Known rows, with every step that occurs
H-N-B: [-0.19 -0.16  0.49 -0.18 -0.03  0.37  0.27 -0.16 -0.17  0.02 -0.11 -0.03
  0.40  0.15 -0.20  0.10 -0.16 -0.03  0.17  0.00 -0.11  0.21  0.07  0.20
  0.04 -0.20]
M-N-W: [-0.09 -0.30  0.25 -0.04  0.30  0.30  0.32 -0.37  0.01 -0.20 -0.13 -0.02
 -0.14  0.05  0.76  0.15 -0.08  0.09 -0.48 -0.04 -0.17 -0.27 -0.08 -0.26
 -0.16 -0.01]
G-B-W-H-N-M: [ 0.26 -0.18  0.07  0.09 -0.49  0.48 -0.06  0.49  0.02  0.04  0.45  0.11
  0.12  0.06 -0.82  0.00  0.12 -0.32  0.69  0.03  0.23  0.19 -0.19  0.59
  0.39  0.32]
B-N-W-H: [ 0.09 -0.05  0.00  0.30 -0.18 -0.02  0.04 -0.14  0.40 -0.24  0.29  0.36
 -0.12 -0.27  0.61 -0.09  0.24 -0.53 -0.08  0.35 -0.03  0.01 -0.08  0.08
  0.35  0.13]
N-H-W-B: [ 0.15  0.18 -0.14 -0.42  0.17 -0.52 -0.01 -0.01 -0.34  0.00 -0.32 -0.08
  0.17  0.11 -0.45 -0.24 -0.10 -0.06  0.05 -0.16  0.31  0.34 -0.02 -0.11
 -0.65  0.12]
N-B: [-0.01 -0.09  0.13 -0.06  0.26  0.06  0.19 -0.23 -0.14 -0.09 -0.06  0.22
  0.13  0.13  0.11  0.32 -0.14  0.09 -0.13 -0.05 -0.12  0.15 -0.19 -0.09
 -0.08 -0.15]
H-W-B-G: [-0.05  0.34 -0.26 -0.01  0.40 -0.37 -0.24  0.32 -0.29  0.39 -0.29  0.06
  0.08 -0.20 -0.12 -0.46 -0.02  0.26  0.07 -0.04  0.39  0.00  0.33 -0.17
 -0.20 -0.01]
H-N: [-0.06 -0.14  0.43 -0.21 -0.08  0.08  0.21  0.13 -0.40  0.08 -0.11 -0.28
  0.20  0.29  0.11 -0.08 -0.31  0.07 -0.02 -0.12 -0.15 -0.04  0.12  0.26
 -0.14 -0.14]
G-B-N-W-H: [ 0.34 -0.19 -0.17  0.29 -0.50  0.01  0.09 -0.03  0.42 -0.22  0.55  0.26
 -0.25 -0.14  0.21 -0.12  0.34 -0.70  0.15  0.34 -0.09  0.08 -0.17 -0.01
  0.37  0.31]
B-N: [-0.12 -0.18  0.09  0.26 -0.06 -0.04  0.00 -0.20  0.06 -0.05  0.18 -0.24
 -0.14  0.05  0.53  0.16 -0.19  0.00  0.04 -0.13 -0.29 -0.15 -0.02  0.16
  0.00 -0.18]
G-B-N: [ 0.15 -0.31 -0.09  0.24 -0.41  0.05  0.07 -0.09  0.15 -0.01  0.41 -0.38
 -0.31  0.18  0.09  0.15 -0.09 -0.20  0.26 -0.08 -0.35 -0.10 -0.16  0.04
  0.03  0.05]
N-H-W-B-G: [-0.16  0.39 -0.27 -0.18  0.09 -0.61 -0.25  0.12 -0.34  0.14 -0.35  0.18
  0.14 -0.31 -0.36 -0.41 -0.01  0.06  0.07  0.08  0.43  0.14  0.12 -0.40
 -0.35  0.21]
B-W: [-0.05  0.06 -0.05  0.16  0.18  0.08 -0.07  0.17 -0.40  0.15 -0.02 -0.20
 -0.03  0.36  0.36  0.16 -0.38  0.03 -0.05 -0.24  0.02 -0.22 -0.10  0.06
 -0.21 -0.06]
N-W: [ 0.15  0.02  0.07 -0.09  0.09  0.11  0.32 -0.14 -0.12  0.03 -0.19  0.39
 -0.02  0.11  0.77 -0.07 -0.21 -0.19 -0.46  0.13 -0.09 -0.05 -0.06 -0.14
 -0.13 -0.03]
B-G-H-W-N: [-0.09  0.90 -0.41 -0.03 -0.09 -0.30 -0.44  0.32 -0.14  0.28 -0.40  0.29
 -0.44 -0.37  0.01 -0.12  0.18  0.47 -0.23  0.38 -0.22 -0.07  0.11 -0.11
  0.29 -0.18]
G-B-N-M: [ 0.20 -0.36 -0.08  0.20 -0.44  0.37  0.11 -0.17  0.42 -0.03  0.39  0.10
 -0.31 -0.07 -0.17  0.21 -0.02 -0.14  0.44 -0.09 -0.22  0.11 -0.28  0.31
  0.25  0.13]
G-B-W-H-N: [ 0.20 -0.14  0.08  0.11 -0.46  0.11 -0.12  0.55 -0.28  0.06  0.47 -0.38
  0.11  0.32 -0.60 -0.08  0.05 -0.40  0.52 -0.03  0.19 -0.01 -0.06  0.29
  0.15  0.28]
H-N-M: [-0.02 -0.18  0.44 -0.21 -0.14  0.43  0.27  0.05 -0.07  0.04 -0.09  0.20
  0.17  0.01 -0.16  0.06 -0.26  0.08  0.19 -0.11 -0.06  0.20  0.00  0.49
  0.09 -0.08]
W-B-G: [-0.02  0.10 -0.36  0.09  0.20 -0.43 -0.16  0.23 -0.09  0.09  0.08 -0.08
  0.04  0.01  0.01 -0.33 -0.03  0.11 -0.15  0.02  0.25 -0.26  0.14 -0.33
 -0.10 -0.07]
G-H-W: [ 0.23  0.26  0.04 -0.19  0.03 -0.32 -0.06  0.33 -0.23  0.25 -0.30  0.11
 -0.23  0.08  0.09  0.26 -0.01  0.20 -0.23 -0.17 -0.23  0.25  0.03  0.05
 -0.25  0.14]
H-N-W-B-G: [-0.07  0.19  0.02 -0.12 -0.18  0.13  0.09  0.15  0.02  0.21 -0.13  0.17
  0.46 -0.09  0.01 -0.71  0.05 -0.31  0.05  0.33  0.33 -0.16  0.51 -0.22
  0.17  0.04]
M-N: [-0.18 -0.40  0.23 -0.02  0.38 -0.03  0.12 -0.25 -0.15 -0.22  0.05 -0.44
 -0.21  0.19  0.40  0.32 -0.16  0.46 -0.36 -0.30 -0.20 -0.33 -0.17 -0.15
 -0.24 -0.14]
H-W-N: [ 0.01  0.52 -0.11 -0.27  0.27 -0.01 -0.10 -0.05 -0.43  0.15 -0.47  0.00
 -0.35  0.02  0.13 -0.15 -0.16  0.39 -0.12  0.03 -0.08  0.08 -0.01  0.26
 -0.11 -0.47]
W-N-M: [ 0.09  0.28 -0.25 -0.14  0.02  0.28  0.00 -0.20  0.05 -0.13 -0.08  0.32
 -0.34  0.00 -0.01  0.03 -0.17  0.32 -0.17  0.10 -0.08  0.06 -0.29  0.35
  0.24 -0.52]

Rows
[-0.27 -0.33  0.12  0.32  0.52  0.19 -0.24 -0.17  0.10 -0.35  0.31 -0.19
  0.07 -0.06 -0.15  0.49  0.26  0.10  0.12 -0.11  0.20 -0.15 -0.27 -0.07
  0.19  0.09]
M-N-B-W-H
[ 0.08 -0.07 -0.11  0.05  0.12  0.20 -0.07 -0.12  0.38  0.16 -0.08  0.06
  0.04 -0.29 -0.42 -0.18  0.08 -0.07  0.63 -0.23  0.25  0.35  0.16  0.52
 -0.01  0.05]
H-W-B-N-M
[ 0.07  0.23 -0.34  0.04  0.10 -0.15  0.04  0.12  0.06  0.13 -0.06  0.37
  0.13 -0.10  0.31 -0.53  0.05 -0.26 -0.26  0.31  0.31 -0.20  0.24 -0.48
  0.02  0.08]
N-W-B-G
[-0.05  0.40 -0.27 -0.28 -0.21 -0.29 -0.09 -0.32 -0.30 -0.34 -0.15 -0.03
 -0.28  0.17  0.02 -0.01 -0.24  0.12 -0.40  0.24 -0.17 -0.05 -0.40 -0.12
 -0.13 -0.37]
W-N-H
[ 0.00  0.21 -0.17 -0.02 -0.50 -0.38 -0.18  0.53  0.14  0.18  0.12 -0.27
  0.26  0.04 -0.50 -0.31  0.23  0.00  0.02  0.13  0.04 -0.14  0.42 -0.16
  0.14  0.13]
W-B-G-H-N
[-0.11 -0.16  0.07 -0.35  0.36 -0.37 -0.07 -0.31 -0.21 -0.21 -0.23 -0.46
  0.06  0.05 -0.47 -0.05  0.04  0.20  0.01 -0.33  0.27  0.07 -0.05 -0.21
 -0.60  0.12]
M-N-H-W-B
[-0.37 -0.05  0.01  0.20  0.13 -0.06 -0.18 -0.11  0.35 -0.20  0.05  0.05
 -0.10 -0.36  0.06  0.55  0.30  0.45 -0.26  0.11 -0.26 -0.23 -0.06 -0.57
  0.31  0.17]
M-N-B-G-H
[ 0.05 -0.29  0.16  0.06  0.30  0.01  0.12 -0.18  0.16 -0.36  0.20  0.14
 -0.20 -0.12  0.58  0.10  0.23 -0.06 -0.50  0.13  0.08 -0.10 -0.21 -0.20
  0.14  0.14]
M-N-W-H
[-0.27 -0.43  0.34 -0.02  0.50  0.24  0.17 -0.49  0.04 -0.31  0.00 -0.22
  0.01  0.03  0.09  0.47 -0.01  0.35 -0.18 -0.20 -0.15 -0.14 -0.20 -0.22
 -0.12 -0.17]
M-N-B
[-0.26  0.16 -0.01  0.17  0.26  0.02 -0.05 -0.10 -0.16  0.05 -0.15  0.47
  0.10 -0.27  0.27  0.12 -0.10  0.23 -0.10  0.21  0.01 -0.10 -0.07 -0.36
  0.17 -0.07]
N-B-G
[-0.13  0.09  0.24  0.03 -0.32  0.40 -0.05  0.23  0.07  0.14 -0.05 -0.16
  0.44  0.20 -0.54  0.35  0.06 -0.16  0.38 -0.02 -0.16  0.13  0.15  0.17
  0.15  0.10]
G-H-N-B-W
[ 0.02 -0.01  0.34 -0.19 -0.37  0.16  0.17  0.06  0.12  0.00 -0.01  0.00
  0.33  0.17 -0.43  0.31  0.10 -0.07  0.08  0.06 -0.33  0.30  0.12  0.12
  0.15 -0.01]
G-H-N-B
[-0.01  0.28 -0.27  0.21 -0.21 -0.46 -0.20  0.40 -0.05  0.13  0.04  0.23
 -0.24 -0.15  0.35  0.17  0.04  0.22 -0.43  0.15 -0.27 -0.18  0.00 -0.36
  0.15  0.14]
B-G-H
[-0.07  0.35 -0.33  0.07  0.02  0.52 -0.20 -0.02  0.03  0.00 -0.10  0.22
 -0.27  0.03 -0.10  0.09 -0.23  0.25  0.16  0.05  0.04 -0.12 -0.23  0.40
  0.28 -0.39]
B-W-N-M
[ 0.06 -0.24 -0.20  0.17 -0.01 -0.20 -0.06 -0.13  0.26 -0.04  0.28 -0.55
  0.01  0.20 -0.02 -0.16  0.00 -0.17  0.23 -0.17  0.01 -0.17  0.10  0.12
 -0.12 -0.15]
W-B-N
[ 0.09 -0.39  0.00 -0.15  0.35  0.10  0.25 -0.29  0.25 -0.19  0.00 -0.29
  0.06  0.20  0.21 -0.15  0.10 -0.08 -0.33 -0.11  0.14 -0.23  0.08 -0.28
 -0.23 -0.03]
M-N-W-B
[ 0.22  0.14 -0.26  0.11 -0.20 -0.34 -0.25  0.20  0.40  0.22  0.00 -0.37
 -0.07  0.01 -0.40 -0.06  0.31 -0.14  0.30 -0.19 -0.07  0.26  0.30  0.17
 -0.14  0.16]
G-H-W-B-N
[ 0.13  0.01  0.23 -0.20 -0.52 -0.10  0.10  0.34 -0.08  0.09  0.02 -0.24
  0.10  0.27 -0.13  0.16 -0.07  0.00 -0.12 -0.08 -0.36  0.05  0.15  0.19
 -0.05  0.04]
G-H-N
[ 0.09 -0.09  0.27 -0.06 -0.18 -0.16  0.05  0.27 -0.25 -0.10  0.25 -0.08
  0.15  0.11 -0.07 -0.12  0.02 -0.12 -0.01  0.04  0.05  0.11  0.02  0.31
  0.14 -0.04]
W-H-N
[ 0.12 -0.16  0.30 -0.12 -0.21  0.19  0.09  0.21  0.03 -0.13  0.22  0.36
  0.11 -0.15 -0.38  0.01  0.07 -0.05  0.19  0.06  0.16  0.33 -0.10  0.55
  0.36  0.03]
W-H-N-M
[ 0.36 -0.02 -0.18 -0.19  0.11 -0.07  0.27 -0.04  0.08  0.03 -0.04  0.14
  0.11  0.29  0.22 -0.33 -0.03 -0.36 -0.27  0.05  0.21  0.02  0.08 -0.15
 -0.24 -0.03]
N-W-B
[ 0.00 -0.03  0.01 -0.01 -0.44 -0.15 -0.06 -0.23 -0.09  0.00 -0.01 -0.10
 -0.17 -0.15 -0.29  0.01 -0.04 -0.25  0.49 -0.02 -0.17  0.23 -0.20 -0.01
 -0.25  0.34]
G-B-N-H-W
[-0.18 -0.12 -0.15  0.14  0.31  0.00 -0.03 -0.17  0.22 -0.09  0.02 -0.03
  0.05 -0.21  0.33 -0.31  0.19  0.07 -0.28  0.15  0.26 -0.46  0.18 -0.57
  0.04  0.10]
M-N-W-B-G
[-0.13 -0.01  0.06  0.16  0.30  0.33 -0.02 -0.11 -0.21  0.06 -0.10  0.06
  0.25  0.20  0.01  0.31 -0.23 -0.04  0.17 -0.12  0.07 -0.02 -0.14  0.01
 -0.07 -0.08]
N-B-W
[-0.56 -0.15  0.21  0.22  0.44  0.16 -0.07 -0.36  0.02 -0.19 -0.03  0.02
  0.01 -0.39  0.24  0.31  0.06  0.50 -0.13  0.01 -0.07 -0.35 -0.10 -0.49
  0.20 -0.07]
M-N-B-G
[ 0.24  0.07 -0.10 -0.24  0.39 -0.32 -0.03  0.18 -0.32  0.28 -0.25 -0.19
  0.10  0.22 -0.22 -0.27 -0.09  0.05  0.07 -0.31  0.29  0.19  0.19  0.10
 -0.49 -0.10]
H-W-B
[ 0.26  0.05 -0.26  0.02 -0.22 -0.01 -0.19  0.11  0.71  0.15  0.02  0.10
 -0.11 -0.30 -0.66  0.05  0.34 -0.11  0.49 -0.17  0.06  0.44  0.18  0.46
  0.08  0.24]
G-H-W-B-N-M
[-0.05 -0.07  0.08  0.25 -0.17  0.25  0.18 -0.33  0.25 -0.02  0.03  0.19
 -0.04 -0.07  0.79 -0.03 -0.06 -0.37 -0.07  0.15 -0.23 -0.13  0.05  0.02
  0.09 -0.03]
B-N-W
